What can hang from each mark:
Z_807: Z_561
Z_295: Z_331
Z_561: Z_588 Z_710 Z_807 Z_839
Z_488: Z_120
Z_839: Z_561
Z_710: Z_561 Z_944
Z_331: Z_120 Z_295 Z_839
Z_120: Z_331 Z_488

Every row comes from one small tree of marks. The marks that hang from a mark follow it in brackets, in the order of their numbers. Every link used is in the known rows. Which tree was each row made from?
(in the rows, 128 means zero)
Known rows:
Z_561{Z_588 Z_710}: [133 105  74 134 164 183 143 100  73 128 178 149 163 136 144 152 194 143
  93 149 143 107]
Z_839{Z_561{Z_588 Z_710{Z_944} Z_807}}: [127 130 117 130 163 173 156 126  90  96 203 121 212 157 140 116 175 147
 120 132 150 144]
Z_331{Z_120 Z_295 Z_839{Z_561}}: [113 126 114  84 109 156 128 153 153  70 133 186 144 175 115 109 179 168
 123 133  90 134]
Z_561{Z_588 Z_710{Z_944} Z_807 Z_839}: [150 137 121 122 148 169 130 130 104  85 198 111 164 124 137 137 201 113
 140 126 153 144]
Z_488{Z_120{Z_331{Z_839}}}: [136  99  91  67 134 173 127 113  94  79 180 187  98  94  64 125 188 162
 152  97 140 138]
Z_488{Z_120{Z_331}}: [135 102  75  67 113 177 127 107  90  87 174 173  97  93  77 143 177 155
 135  89 138 144]
Z_295{Z_331{Z_120{Z_488} Z_839}}: [125  74 111  58 132 201 127 137 116  73 121 164 130 113 123 102 168 172
 121 144 101 111]
Z_295{Z_331{Z_120}}: [126  78  98  70  98 182 130 127 101  93 130 161 120  97 137 129 167 175
 105 118  96 114]
Z_295{Z_331{Z_120 Z_839{Z_561}}}: [117  81 127  73 128 170 126 148 109  86 146 160 148 115 124  97 177 192
 125 129  97 119]
Z_807{Z_561{Z_710{Z_944} Z_839}}: [140 109 115 118 122 164 104  95 132  87 153 117 136 133 115 120 174 128
  90 103 133 163]
Z_807{Z_561}: [146  88 113 124 126 166 110  81 112  88 149 150 136 137 101 112 159 166
  85  97 124 152]
Z_839{Z_561}: [117 107 106 110 116 153 122  98 103  97 165 150 170 158 119 117 174 156
 107 102 127 148]
Z_331{Z_120{Z_488} Z_295 Z_839{Z_561}}: [116 127 108  69 116 186 131 158 161  56 112 172 159 194 118 105 167 152
 117 148  96 140]
Z_331{Z_295 Z_839}: [128 119 105  89 123 162 108 105 127  72 154 198 121 155 103 118 178 151
 127 140 107 139]
Z_561{Z_588 Z_839}: [157 103 109 104 123 163 102 105  93  93 173 139 146 137 119 146 203 136
 121 112 145 146]
Z_807{Z_561{Z_588}}: [156  88 113 133 150 180 123  90  85  92 167 143 165 144 107 116 163 173
  84 115 143 149]
Z_295{Z_331{Z_120 Z_839}}: [122  75 117  67 125 177 126 134 109  82 138 175 121  97 122 105 179 183
 124 129  97 104]
Z_710{Z_561{Z_588 Z_807 Z_839} Z_944}: [121 145 132  73 110 182 161  86  98  69 200 129 174 108 115 126 156 109
 150 108 129 135]
Z_331{Z_120}: [117  99  85  84  89 168 143 106 127  86 125 181 113 123 128 134 185 151
 106  97 107 103]
Z_120{Z_331}: [137 104  72  99  91 159 104  92 116  88 171 163 111 110  95 142 168 165
 125 107 130 121]
Z_331{Z_295 Z_839{Z_561}}: [120 125 118  99 127 153 108 121 126  76 163 178 155 178 104 106 174 162
 127 138 108 158]
Z_561{Z_807 Z_839}: [156 120 135 113 110 140  84 121 132  66 172 135 113 114 106 127 202 127
 152  86 118 156]
Z_488{Z_120{Z_331{Z_295 Z_839{Z_561}}}}: [134 118  94  69 124 169 120 137 103  77 179 178 117 126  69 127 173 165
 147 110 129 163]
Z_561{Z_588 Z_807 Z_839}: [171 119 134 124 139 156 102 130 102  74 196 126 148 126 112 135 203 140
 151 107 138 155]
Z_839{Z_561{Z_710 Z_807}}: [123 128 113 146 151 149 124 126 111 105 184 125 171 145 130 118 185 149
 116 117 122 141]

Write each row's tree:
[144 112  90 129 146 164 109 119  93 121 176 126 145 131 138 160 215 124
 108 135 141 128] | Z_561{Z_588 Z_710 Z_839}
[134 120  94  99 130 178 133 105  98 100 178 124 162 136 142 149 200 108
 111 132 157 134] | Z_561{Z_588 Z_710{Z_944} Z_839}
[139 114  89  61 121 175 119 126 103  75 175 188  92 111  66 137 175 159
 148 113 126 153] | Z_488{Z_120{Z_331{Z_295 Z_839}}}
[132 126 114 154 175 162 140 137  86 110 201 118 200 154 136 124 187 157
 115 135 137 139] | Z_839{Z_561{Z_588 Z_710 Z_807}}
[152 106 116 124 144 177 119 105 108  95 170 109 165 141 123 125 176 139
  89 119 148 157] | Z_807{Z_561{Z_588 Z_710{Z_944} Z_839}}
[120 121 100  75 103 163 129 137 154  67 123 207 109 149 116 120 183 161
 125 134  91 115] | Z_331{Z_120 Z_295 Z_839}
[114 132 105 114 144 153 113 129 128  93 165 168 156 176 117 113 181 155
 119 154 106 145] | Z_331{Z_295 Z_839{Z_561{Z_710}}}
[162 130 117 149 163 157 106 144 102 102 197 112 146 119 133 147 219 128
 136 131 138 138] | Z_561{Z_588 Z_710 Z_807 Z_839}
[142 117 127 134 152 160 133 127  85  90 199 131 201 157 123 113 178 167
 129 116 139 153] | Z_839{Z_561{Z_588 Z_807}}
[113 116  96 113 146 178 158 107  81 112 187 129 213 166 145 125 175 145
  96 133 153 137] | Z_839{Z_561{Z_588 Z_710{Z_944}}}
[138 126  86  81 116 185  94 137 145  59 155 149 152 172  87 116 145 160
 132 155 122 155] | Z_120{Z_331{Z_295 Z_839{Z_561}} Z_488}
[119  81 123  62 136 193 129 151 118  75 129 148 158 131 123  92 164 179
 118 141 102 126] | Z_295{Z_331{Z_120{Z_488} Z_839{Z_561}}}
[ 99 123  98  58 109 203 189  48  73  89 182 160 184 124 123 129 138 125
 114 123 133 111] | Z_710{Z_561{Z_588} Z_944}
[104 135 102  99 123 158 132 160 152  89 135 176 147 170 129 116 188 160
 112 148  90 124] | Z_331{Z_120 Z_295 Z_839{Z_561{Z_710}}}
[136 137 129 108 126 168 132 103  93  92 196 128 151 105 109 137 176 127
 146 116 106 127] | Z_710{Z_561{Z_588 Z_807 Z_839}}
[168  93 128 127 135 164  96 106 105  87 167 120 152 141 105 124 178 158
  97 105 139 167] | Z_807{Z_561{Z_588 Z_839}}
[127 123 107  91 113 170 133  81  88 106 177 140 152 115 114 147 174 124
 122 118 110 119] | Z_710{Z_561{Z_588 Z_839}}
[101 118  93 107 124 167 144  97 105 105 167 137 183 158 137 119 172 134
  97 117 137 141] | Z_839{Z_561{Z_710{Z_944}}}
[145 132 116 140 136 141  91 132 135  95 175 122 110 109 125 138 215 117
 137 110 118 138] | Z_561{Z_710 Z_807 Z_839}
[121 120  97  63 114 194 128 142 162  53 103 191 123 171 115 115 170 144
 117 149  96 121] | Z_331{Z_120{Z_488} Z_295 Z_839}
[133 139 119 111 119 156 114 120 137  75 177 124 128 113 127 129 199 101
 140 105 131 145] | Z_561{Z_710{Z_944} Z_807 Z_839}
[144 121  77  74 112 193  94 121 147  55 148 164 124 151  84 126 148 153
 131 157 120 140] | Z_120{Z_331{Z_295 Z_839} Z_488}
[114 133 116 122 139 160 144 117 112  89 185 128 185 148 132 110 173 138
 119 114 134 148] | Z_839{Z_561{Z_710{Z_944} Z_807}}
[161 101 114 147 153 168 100 114 105 108 168 111 151 137 118 135 188 148
  84 125 136 154] | Z_807{Z_561{Z_588 Z_710 Z_839}}
[104 108 104  92 155 182 143 144 145  83 123 157 166 161 125 101 193 149
 114 141 114 108] | Z_331{Z_120{Z_488} Z_839{Z_561{Z_710}}}
[149 103 112 140 133 154  87 105 129 103 149 118 124 130 112 125 188 141
  86 108 120 156] | Z_807{Z_561{Z_710 Z_839}}
[141 115 106  97 142 182 101 131 140  54 173 136 158 146  78 100 161 166
 152 137 136 139] | Z_120{Z_331{Z_839{Z_561{Z_807}}} Z_488}
[121 132 100 115 137 174 149 101 115  83 178 147 146 117 131 123 177 123
 124 119 134 125] | Z_561{Z_710{Z_944} Z_807}
[126 139 129 101 104 153 117  92 119  85 178 137 123  97 102 130 174 120
 146  99  90 129] | Z_710{Z_561{Z_807 Z_839}}
[148 124 100 155 183 176 142 124  79 110 199 134 164 124 138 141 196 148
 120 146 139 114] | Z_561{Z_588 Z_710 Z_807}
[111 100 115  79 138 183 138 135 148  63 122 167 166 164 111  91 184 155
 124 124 117 116] | Z_331{Z_120{Z_488} Z_839{Z_561}}
[141 100  80  80 129 191 102 105 134  63 154 159 131 132  78 114 164 155
 138 140 138 122] | Z_120{Z_331{Z_839} Z_488}
